Every row comes from one small tree of marks. Brackets hold a mark, then the marks that hang from it, in the order of their numbers. Every link used is in the known rows. Which tree was each row made from?
Known rows:
(J470 (J666 (J458 J405))): [ 15   5 -28 -18  -7  -2 -27  15 -20   7  -1 -15  13 -31  -7  19  -9  -6
 -10   4]
(J860 J538 (J790 (J405 J458 J580))): [ 17 -11   5  22  59   4  42 -27  -4  34  -9 -39  15   8 -16  18 -11  -4
   6  -8]
(J405 (J458 (J666 J470)) J538 J790): [ 15 -29  22 -69  -4  20  29  14 -16  -3   3  -6  21 -13 -20   2 -41  32
   0   7]
(J666 (J458 (J405 (J538 J860) J580 J790)) J470): [ 20  -4 -18 -74 -10  16 -18  23 -29  -3 -15 -37  35 -32 -13  13 -21   2
   0   6]
(J666 J470): [ -6   2 -22 -12  -6  -9  -7  11  -7   8  -5 -14   9  -8 -12  13  -1  -7
   0  -1]
(J666 (J458 (J405 J580 J790)) J470): [ 16   0 -23 -65 -10  11 -24  26 -30   2  -8 -38  32 -33 -10  14 -13  -5
   5   5]
(J470 (J666 (J458 (J405 J580 J790)))): [ 18   2 -24 -32  -6   7 -28  19 -30   1  -4 -15  19 -30  -6  17 -10   0
  -4   5]
(J538 (J405 J580) (J860 J790)): [ 25   6 -12  -6  32  19  17 -25   6  18 -16  -6  -5   8 -20   8  -6  -3
  -5  -8]
(J860 J538 J790): [ -4   5  -3  24  45  -8  27 -24   6  25 -13 -32  26   2 -12  13   6 -13
   9 -14]
(J538 J405 (J860 J790)): [ 17  12 -18   4  31   7  21 -32  17  26 -17  -9 -13   3 -25   9  -6 -10
 -11 -11]
(J405 (J458 J666) J580 J790): [ 23 -26  29 -62   4  33  26  15 -24  -8  10   5  19  -3  -9   0 -25  27
  13   8]
(J538 (J405 (J458 J666) J580) (J860 J790)): [ 34  -5   0 -21  32  24  38 -24  11  25  -4  -3  -4   3 -29  12 -22   4
  -8  -6]
(J860 J538 (J790 J405)): [  6  -1  -5  35  55  -8  32 -34   4  37 -17 -43   7   2 -15  16  -4 -16
   2 -12]
(J458 (J405 J790) (J666 J470)): [  5  -5  -3 -74 -13   3 -19  12  -3   0   4 -19  18 -30 -11  12 -26 -15
  -2  -6]
(J458 (J405 (J538 J860) J580 J790) (J666 J470)): [ 19 -16   9 -97 -13  23 -14  14 -11 -15  -5 -15  30 -24  -9  11 -37   3
  -3  -2]
(J790 (J405 (J458 (J666 J470)))): [ 21 -18   2  -3  13   1  27  -8   0  28   5 -18 -23  -7 -18  13 -32   2
 -14   3]
(J458 (J405 J538) J666): [ 16 -13  18 -59 -13   9 -15   3  10  -7  12  -6  15 -21   2   4 -34  -2
 -11  -4]
(J666 (J458 (J405 J790)) J470): [ 11   3 -27 -58 -11   3 -21  21 -23   8  -9 -40  27 -36 -14  15 -13 -10
   0   2]
(J538 (J405 (J458 J666) J790) J860): [ 25  -3  -1 -36  17  23  31 -21  10  19  -8   2 -16  -5 -31   6 -29  10
 -12  -2]

Write each row's tree:
[ 10 -14   6 -27  -2   2  27   7   3  15  16  -4   5 -11 -18  12 -23   7
  -5   2] : (J405 (J458 (J666 J470)))
[ 23 -20  27 -88 -11  27 -18  12 -11 -21   7  -5  27 -19   4   0 -35   9
   1   0] : (J458 (J405 J538 J580 J790) J666)
[  7   3  -6  -1  30   7   7 -22   0  20 -10 -17  10  -2 -13   8  -8   1
   3  -6] : (J860 (J538 (J405 J790)))
[ 23 -20   6  -9  30   7  31  -9  -9  22  -4 -27   5   0 -17  12 -23   3
  -1  -3] : (J860 (J790 (J405 (J458 (J666 J470)) J538 J580)))
[ 30 -14   2 -51  10  27   8   2 -14  13   8   0   4  -5 -21   6 -27  17
   1   3] : (J538 (J405 (J458 (J666 J470)) J580 J790))
[ 29 -34  27 -59  -5  28  22  19 -15  -7  14   2  27  -3  -9   7 -38  33
   0  10] : (J405 (J458 (J666 J470)) J538 J580)
[ 31 -33  38 -78   4  44  39   8 -20 -18  -4   7  23  -2 -14  -2 -41  43
   3  10] : (J405 (J458 J666) (J538 J860) J580 J790)
[ 34 -33  17 -25  11  19  23   0 -13  12   4 -14  -8  -2 -11   9 -42  20
 -11   9] : (J790 (J405 (J458 (J666 J470)) J538 J580))
[ 11   5 -29 -46 -12  -2 -22  20 -15  11  -4 -38  24 -34 -12  17 -12 -14
  -4   2] : (J666 (J458 J405) J470)
[ 17 -16   3  -1  29  -1  33 -13  -1  28  -4 -29   0  -3 -20  12 -23  -1
  -5  -5] : (J860 (J790 (J405 (J458 (J666 J470)) J538)))
[  7  -6   8 -12  11   9  20 -11   4  -4 -17  -6  10   3  -8   0 -13  10
  -6  -2] : (J405 (J538 (J860 J790)))
[ 18   1 -24 -53 -11   6 -25  24 -23   6  -3 -36  29 -31  -8  17 -11  -9
   0   4] : (J666 (J458 (J405 J580)) J470)
[ 16  -9  15 -56  -3   9  -1  -7  16  -2   2 -11  14 -20  -5   8 -33  -7
 -13  -8] : (J458 (J405 (J538 (J860 J790))) J666)
[ 28 -33  28 -84   1  40  35  14 -24 -14  -7   0  28  -6 -20   4 -42  40
   3   9] : (J405 (J458 (J666 J470)) (J538 J860) J580 J790)
[ 24   2  -7 -32  17  30   7 -16  -6   3 -19   3  -8   4 -18   1 -13   9
  -3  -1] : (J538 (J405 J580 J790) J860)
[  8 -17  10 -52   0  12  28  11 -12   8   6  -7  12 -14 -22   6 -26  14
   4   3] : (J405 (J458 (J666 J470)) J790)
[ 18 -19  22 -57   3  37   8   6 -27 -30 -22   3  22   5  -1  -8 -19  32
   8   8] : (J405 (J538 J860) J580 J790)
[ 14  -2 -21 -66 -13   7 -21  23 -25   2 -10 -40  31 -36 -13  12 -21  -2
  -1   4] : (J666 (J458 (J405 J538 J790)) J470)
[ 19  -5   1  -2  32  16  16 -17   0  20   3 -12  15   6 -12  11 -14   9
   3  -2] : (J860 (J538 (J405 J458 J580)))
[ 28 -35  36 -68   4  44  22  19 -36 -26   3   5  31   9  -4  -9 -31  48
  12  14] : (J405 J458 J538 J580 J790)
[ 13  -5   8 -46  -4  15 -13   0   4 -17  -2  -8  15  -4   2   1 -23   1
  -9  -1] : (J458 (J405 (J538 J860)))
[ 23 -18  24 -88  -8  29  -9   6  -7 -20  -1  -5  23 -19   0   2 -36   8
  -3  -1] : (J458 (J405 (J538 J860) J580 J790) J666)
[ 14  -9   1  16  35  -1  33 -17  -1  27  -3 -25  -7   5 -15   8 -11  -6
  -2  -5] : (J860 (J790 (J405 J458)))
[ 33 -29  33 -48  13  32  45   0  -4  -4   3   2  23   3 -13   5 -35  30
  -3   5] : (J405 (J458 J666) (J538 (J860 J790)) J580)
[ 17   2  -5 -46  -5  11 -14  10 -16  -1  -3 -26  18 -28  -2   2 -11  -4
   1   4] : (J666 (J458 (J405 J790)))
